Each row was made from one small tree. The marks that hang from a mark follow it in brackets, in alphabetical order. Every link used is in the known rows. Write each row's tree.
Known rows
U(T X(F)): [-3.326  0.243 -0.894 -0.398 -0.816  2.332  4.263  0.332  2.624 -1.603
 -1.711 -0.606 -0.757 -0.311 -1.802 -0.954  0.178  0.610  1.636  0.007
 -0.273 -3.504  0.066  1.118 -1.807]
V(D(K) X Y(M)): [ 4.932 -1.661  0.020  1.023  0.500 -1.137 -1.493 -0.522 -1.891  0.378
  1.700  0.237  0.086 -0.041  0.566 -0.831 -2.599  1.813 -0.448  0.874
  1.390  2.857  0.071 -1.579  1.845]
V(D(K) X(U) Y(M)): [ 4.627 -1.277 -0.211  0.546  1.056 -1.120 -1.016 -0.562 -2.922  0.211
  1.737 -0.180 -0.165  1.321  0.068 -0.048 -1.718  1.740 -0.401  0.826
  0.674  2.763 -0.784 -1.158  1.091]
F(G X(U(T))): [-3.558  1.021  0.526  0.901 -0.185  0.190  0.481  0.240 -1.429  1.261
 -1.593 -1.729 -0.393  1.059  0.359 -0.531  1.833 -1.409  0.852  1.464
 -0.704 -1.451  0.276  4.103 -2.248]
G(F X(U)): [-1.944  1.880  0.023 -1.625  1.354  0.557  2.139 -1.687 -0.165  1.351
 -2.074 -1.508 -0.146  1.318 -2.710 -0.786  0.690 -1.643 -1.786  0.231
  0.046  0.193 -0.114 -2.051 -0.284]
F(G(X(U))): [-3.305  1.094  0.819 -0.702  0.060  0.853  1.084  1.122 -1.239  0.982
 -0.315 -2.152 -0.710  0.966  0.051 -1.289  1.593 -1.160 -1.538  0.401
 -0.359 -0.345  1.118  0.788 -0.864]
K(M): [-1.319  0.594  0.634 -0.353 -1.581  1.489  0.633  0.876  0.987 -0.470
 -0.599 -1.196 -0.781  0.696 -0.162  2.970  1.335 -1.314 -0.192 -2.991
  1.384 -0.259  1.114 -1.349 -0.447]
G(X(F U)): [-2.601  1.141 -1.141 -2.324  1.800  0.618  2.870  0.338 -1.071  0.531
 -1.497 -0.915 -0.404 -0.111 -0.347  0.707  0.738 -1.114 -1.422 -1.047
 -1.376 -0.970 -0.382 -0.471 -0.903]
D(M): [-2.953  0.255  0.235  0.492 -3.158  0.625 -0.816 -0.498  0.173 -1.606
  0.716  0.850 -1.253 -0.476  0.918  2.536  2.027 -0.724 -0.636 -2.345
  0.609 -0.129  0.957 -0.737 -0.531]
V(D X): [ 2.131 -0.737 -0.912  0.908  1.136 -2.134 -1.182  1.330  0.133  2.058
  2.010  0.870  2.209 -1.346  0.915  0.097 -2.534  0.734 -0.384 -0.029
  1.409  0.065  0.290 -1.241  0.215]
K(M(D)): [-1.198  0.359  0.149  0.409 -1.820  1.586 -0.070  0.831  1.910 -0.766
 -0.588 -0.263 -0.208  1.185  1.051  3.239  1.279 -0.871  0.821 -2.470
 -0.228  0.050  0.786 -1.251 -0.104]
X(F U): [-2.424  1.348 -0.674 -3.349  0.477  0.134  2.085  1.709 -0.628 -0.801
 -1.308 -1.559 -0.461 -1.032 -0.153  3.099  2.141 -0.645 -0.213 -2.583
 -0.819 -2.843 -1.752  1.047 -0.867]
Y(V): [-1.813  1.055  1.336 -0.802 -2.319 -0.668 -1.748  0.667  2.231  0.174
 -0.234  1.332 -0.008 -1.961  0.500 -1.107  0.860 -1.241 -0.430 -0.584
  0.832 -0.827  0.646  0.866  0.595]
Y(M V(D(K) X(U(T)))): [ 0.028  0.558  1.510  1.838 -0.891 -0.030 -2.189 -2.262  1.387  0.542
  0.668  1.392  0.599  1.609 -0.062 -1.914  0.650 -0.139  0.568  1.680
 -1.462  1.200  1.024  0.518  0.679]
M(D(K)): [-1.947  0.743  0.784 -0.214 -1.680 -0.552 -0.498  0.135  1.329 -0.231
  0.697  0.778 -0.149 -0.290  2.478  2.504  0.450  0.427  0.110 -0.083
 -0.557 -0.325  1.409 -0.062  2.762]
Y(M V(D X)): [ 0.469  0.007  0.911  1.930 -1.712 -0.375 -3.277 -1.068  2.354  0.812
  0.745  2.003  1.509 -0.385  0.707 -2.987 -0.123 -0.455  0.283  0.399
 -0.846  1.153  0.553 -0.305  0.133]
V(D(K(M)) X Y): [ 5.862 -1.815 -0.207  0.462  1.718 -0.850 -0.953  0.420 -2.193  0.318
  1.435 -0.030 -0.074  0.199  0.280  0.748 -3.148  1.440 -0.236  0.275
  2.552  2.514  0.336 -1.609  1.693]
X(F): [-2.000  0.787 -0.345 -2.745 -0.289  0.201  1.435  1.812  0.837 -0.536
 -1.386 -0.938 -0.116 -3.016  0.492  1.895  0.954 -0.599 -0.230 -2.538
  0.280 -2.698 -0.474  0.399  0.163]
V(D(K(M)) X): [ 2.563 -0.678  0.384  1.012  1.954 -1.008 -0.778 -0.127 -0.465  1.483
  1.974  0.249  1.219  0.490  0.855  1.784 -2.407  0.503 -0.285  0.109
  1.707  0.957  1.972 -1.569  1.799]
Y(M V(X)): [-1.707  0.061  1.071  1.800 -1.819 -0.166 -2.042 -1.066  2.842  0.144
  0.385  1.851  0.967 -0.338  0.485 -2.864  0.666 -1.083  0.030  0.836
 -1.055  0.515  0.639  0.206 -0.229]
V(X): [-0.928 -0.649 -0.642  0.783  0.962 -1.816  0.617  1.381  0.805  1.123
  1.504  0.619  1.487 -1.298  0.610  0.285 -1.437 -0.115 -0.749  0.599
  1.136 -0.841  0.361 -0.523 -0.243]

Write each row's tree
[-3.692  0.262 -0.300 -0.206 -0.735  2.870  4.039  0.642  2.269 -1.520
 -1.803 -1.453 -0.965  0.149 -1.772 -1.840  0.664  0.481  1.760  0.547
 -0.460 -3.535  0.447  1.918 -1.990]
U(T X(F(G)))
[ 0.444  0.129  1.729  1.776 -1.280 -0.370 -3.167 -1.925  1.822  0.722
  1.007  1.905  1.021  0.079  0.859 -2.401 -0.207 -0.376  0.060  0.972
 -0.649  1.424  1.516 -0.192  1.482]
Y(M V(D(K) X))
[ 1.421 -1.300 -2.079  0.622  1.162  0.431  1.751  0.534 -0.473 -1.325
 -0.871 -0.174 -0.216  0.956 -0.529 -0.121  0.061  1.371  1.523  1.312
 -2.372  0.273 -2.877  0.622 -1.595]
V(X(F U(T)) Y(M(D)))
[ 3.741 -0.578  0.599 -0.648 -2.151 -0.003 -2.252 -0.625 -2.777 -1.406
  0.909  0.279 -2.177 -0.582  0.764  1.843 -0.428  1.315 -0.654 -1.735
  2.270  2.447  0.497 -1.316  2.045]
V(D(K M) Y)
[-3.536  1.257  0.778 -0.277  0.105  1.204  1.704  0.899 -1.012  0.955
 -0.736 -2.297 -1.018  1.557 -0.461 -1.331  1.814 -0.975 -1.007  1.039
 -0.642 -0.516  1.285  1.234 -1.189]
F(G(X(U(T))))
[-2.245  2.062 -0.067 -1.038  1.318  1.091  3.114 -2.032  0.162  1.297
 -2.622 -1.736 -0.557  2.195 -3.546 -0.868  1.055 -1.292 -1.046  1.214
 -0.354 -0.101  0.074 -1.514 -0.716]
G(F X(U(T)))
[-3.074 -0.211 -0.171 -1.415 -0.747  1.846  2.135  1.356  1.476 -1.458
 -0.629 -0.968 -0.148 -1.515 -0.047 -1.622 -0.102 -0.199  0.301 -1.390
  0.328 -2.930 -0.008  0.744 -1.071]
U(X(F(G)))
[ 4.701 -1.309 -0.786 -0.558  2.144 -0.484 -0.219 -0.340 -2.920 -0.346
  0.550 -0.572 -0.162  0.381  0.081  0.441 -1.569  1.693  0.168  0.203
 -0.181  1.705 -1.515 -0.589  0.994]
V(D(K) X(F U) Y(M))
[-2.844  1.652 -0.782 -2.484  0.497  0.906  3.389  1.161 -0.111 -0.803
 -2.127 -1.904 -1.025  0.126 -1.363  2.977  2.705 -0.168  0.834 -1.214
 -1.392 -3.263 -1.474  1.843 -1.491]
X(F U(T))
[ 1.217  0.090  0.901 -0.311  1.066 -1.180 -2.068 -0.094  1.309  0.844
  0.424  1.819  1.270 -1.819  0.915 -0.971 -1.395 -0.376  0.195  0.641
  0.454 -0.441  0.982  0.781  1.799]
Y(V(D(K) X(F)))
[-1.645  1.451  0.354 -0.883 -0.168 -0.553  0.222 -1.389  0.383  1.130
 -2.249 -0.958  0.468 -0.403 -1.511  0.221  0.713 -1.762 -0.156 -0.290
  1.122 -1.032 -0.805  0.152 -0.341]
G(F(X(U)))
[ 0.303  0.364  1.166  0.634 -0.079  0.072 -2.254 -1.857  1.163  0.204
  0.272  1.299  0.866  0.439  0.494 -1.514  0.506 -0.426  0.488  0.532
 -1.768  0.624  0.408  0.501  0.868]
Y(M V(D(K) X(F U)))
[ 0.728 -0.302  0.351  1.451 -0.786 -0.965 -3.396 -0.351  1.511  0.466
  1.214  2.823  1.256 -1.092  0.932 -1.254 -0.737 -0.514  0.198  0.208
  0.398  0.557  0.697  0.093  0.109]
Y(V(D(M) X))
[ 0.815 -0.231  0.769  0.435  0.473 -0.504 -2.668 -1.094  0.999 -0.116
  0.668  2.401  0.757 -1.207  1.051 -0.338 -0.719 -0.440  0.408  0.276
 -0.037  0.069  1.177  0.551  1.402]
Y(V(D(K M) X(F)))
[ 4.899 -2.237 -1.593  1.486  0.059 -1.100 -2.194  0.556 -2.042 -0.365
  1.799  1.462  0.133 -0.778  0.587 -0.004 -2.384  1.502 -0.064 -0.299
  1.621  2.429 -1.050 -1.566 -0.426]
V(D(M) X Y)
[ 1.789 -1.166 -1.503  0.421  1.269 -1.183  1.816  1.455 -1.540 -0.182
  0.409 -0.326 -0.451  0.560 -1.313 -0.027 -0.940  1.117  0.031  1.649
  0.789  0.327 -1.945  0.404 -1.459]
V(X(U(T)) Y)
[-1.569 -0.036  1.399  2.399 -1.690 -0.057 -2.579 -1.996  3.208 -0.168
  0.732  2.734  1.086  0.661  1.781 -2.016  0.473 -0.432  0.867  1.972
 -2.481  1.079  1.221  0.434  1.514]
Y(M(D(K)) V(X))
[ 4.372 -1.025 -0.293  1.190  1.045 -0.668 -0.135 -0.956 -2.580  0.181
  1.193 -0.377 -0.550  2.110 -0.752 -0.089 -1.326  2.121  0.283  1.813
  0.197  2.490 -0.615 -0.528  0.667]
V(D(K) X(U(T)) Y(M))
[ 4.696 -1.688 -1.193 -0.352  2.384 -0.414 -0.654 -0.491 -3.700 -1.299
  1.087  0.455 -0.711  0.362  0.313  2.168 -1.544  1.593  0.218 -0.227
  0.324  1.663 -1.232 -0.376  0.690]
V(D(K M) X(F U) Y)
[ 1.869 -1.703 -0.854  1.105 -0.327 -0.802  0.090  0.739 -0.515 -0.395
  0.800  0.174 -0.040 -0.721 -0.025 -1.488 -1.301  0.741 -0.478  0.668
  0.758  1.530 -1.197 -1.023 -0.592]
V(X Y(M))
[ 1.314 -1.185 -1.732  0.143  1.293  0.309  2.276  0.548 -1.097 -1.173
 -0.887 -0.856 -0.616  0.592 -1.367 -0.303  0.097  0.973  0.850  0.893
 -1.184  0.069 -2.601  0.580 -1.856]
V(X(F U(T)) Y(M))
[-2.949  1.375  0.102 -3.071  0.599  0.906  1.760  2.128 -1.135 -0.688
 -1.423 -2.740 -0.695 -0.388 -0.054  1.834  2.814 -0.921 -0.072 -1.808
 -1.098 -2.825 -1.199  2.177 -1.113]
X(F(G) U)
